Known rows, with every step that occurs:
x/r/u/e/g: [  9 -14  11  22 -30 -25 -33  -7 -23 -21  -3  -5 -11   3 -13  15  21]
d/x/r/t/u/e: [  3 -44 -14  44 -18  -2 -10 -37   9   7  32 -23 -29  29   5  35 -23]
x/r/t/d/u/e/g: [-12 -11 -13   2  -1 -10 -16 -17   9  -9  -5   2  20   9 -26   4  38]
d/u/e: [ 25  15  -6 -21 -11  13 -52  14 -40   4   0  13   4  27  13 -21 -15]
x/u/e: [ -7  26   6  -8  -6  19 -14   7  -8   6 -22 -10 -14  -3  33  20  -6]
d/r/t/u/e: [-51  -1 -18  16  16  -9  -9   4   8  23   2  -4  14  13   0  11  10]
u/e: [ 17  27   5  -9  -3  11   2   9 -32   5 -12  18 -12   6  16  -3 -19]
r/u/e/g: [  4  14 -22   8 -17 -17 -21   9 -20  -8  -4   7   3 -11 -17   1  16]
d/x/r/u: [ 33 -37  24  29 -34  -8 -20 -13 -25 -21  26 -28 -40   7   5   1 -46]
e/g: [  3  39  25   7   6 -15  44  24  -9 -42   0  -4   1 -44 -20 -37 -18]
r/u/e: [ 16  13 -22  -9 -24   2 -30   6 -35   8 -13  13  -3  12  11   6   4]
r/u: [ 20  20  -3 -12 -23   0  -4  14 -30 -16 -12  -3   0 -10   9 -21  -4]
d/r/u/e: [-19   0   6   4  -3 -15 -46  23 -35  16  -8   6  -2  12   0   0  -6]
u/e/g: [  1  30   4   9   3 -10  13  15 -17 -13  -2  12  -4 -18 -12  -9  -7]
t/d/x/r/u/e/g: [ 12 -12  -5  15  10 -33 -19 -22   6  -8  14  -7 -10  -7 -33  22   0]
r/t: [ -5  12  -8  -2 -15  26  49   3  -8 -13 -15   0  -1 -10  14 -27 -12]
t/u/e/g: [ -9  37 -22   8  22 -28   4   1  11  -6  13   0  12 -11 -17  13  21]
t/x/u/e: [ 22 -20  12 -22  -1  35  -9   5  22  25   3   8 -12  13  32  19  -7]
t/u/e: [  6  34 -21  -5  14  -7  -5  -5  -5   8   3   6   6  11   8  18  12]
d/x: [ 31   3  22  12  -3   9  21   7 -21 -17  21 -15 -36 -13   9 -25 -76]

Rows:
[ 53 -38  54  -8 -12  15  19  -1   1  -6  16   8 -20  12  14 -12 -21] -> t/x/r
[ 37 -57  16   9 -23  -6 -22  -8  10   3  22  11 -10  15 -11  17  18] -> t/x/r/u/e/g
[-19  46  34 -27  51 -18  22  24  -7  -2 -20   8  16 -27 -13 -28 -11] -> t/d/r
[ 26 -15  30 -23   0  32  14  12  28   6   6  -6 -12  -7  30  -5 -18] -> t/x/u
[-32  27  -6 -10  37 -42 -21  19   2   8 -13  11  28 -21 -39  -1  31] -> t/d/r/u/e/g
[-35 -38  23   1   4  24   9  17  34  21   4 -12  -1  -2  18  -8 -11] -> d/r/t/x/u
[ -7  31 -20 -27  17  16  58  -2  13  -3 -25  10  23 -19   0 -21  13] -> r/t/d
[ -7 -10   2  19 -16  -4  21 -25  10 -18   2 -19   1   8   8  11  21] -> x/r/t/u
[ 50 -49  32  -7 -26   7 -10  -6  -1  -3  15   5 -12  17  10  -1   0] -> t/x/r/u
[  6  41 -17 -33  32 -15 -25  11  -2  -3  -8  19  33  -7 -29 -17  21] -> t/d/u/e/g
[-21  -1 -35  -3  13  23  12 -19  32  24  -6 -13  -5  -1  11  27  -7] -> r/t/d/x/u/e
[-18 -38  22   2   7  19  22  19  16  18  11   8   2   4   6 -26 -20] -> d/r/t/x
[-22  28   6   6   3  -1  -7  12   6 -11 -10 -17  -6 -25   5  15   4] -> x/u/e/g
[ -7  16 -43 -31   8  21 -11  -6   2  18 -17  19  32  16  -1 -10  23] -> r/t/d/u/e
[ 29   4  32  -3  21 -11  20 -15  -3 -13   8  -9 -20 -11  -8  -4 -37] -> t/d/x/r
[ 19 -31  -4 -13 -12  40  48   2  22  10   7  16   1   5  17 -22 -12] -> r/t/x
[-11 -17 -13  21 -18  -3   0 -31   7   1   0  -7  -1  25  11  32  28] -> x/r/t/u/e
[-18  10 -48   5   0  11  12 -14  14  15  -3   3  12  14  11  19  26] -> r/t/u/e
[-49 -44   8  17  10   8  -6  15  44  24  11  -5   3  -3  -4  10   6] -> d/r/t/x/u/e/g
[  1 -15  23  17 -31  12  31 -12 -13 -22 -12 -10 -13   1  14 -10  -7] -> x/r/t
[ -4  21 -30 -35   9  19  11   1   8  -2 -15   7  34  -2  -2 -31  15] -> r/t/d/u
[-22 -15 -15  33 -10 -21   8 -27  20 -13   8 -12   4   5 -13  28  39] -> x/r/t/u/e/g
[-17  31  12 -26  34 -26  -8  19  -8   4 -19   5  25 -19 -17 -18  10] -> t/d/r/u
[-19  26  -5 -23  33 -23 -29  14 -12  22 -21  18  23  -1 -16   4  20] -> t/d/r/u/e
[-10 -43 -16  55 -11 -19  -4 -33  23 -10  39 -27 -23   9 -17  31 -13] -> d/x/r/t/u/e/g
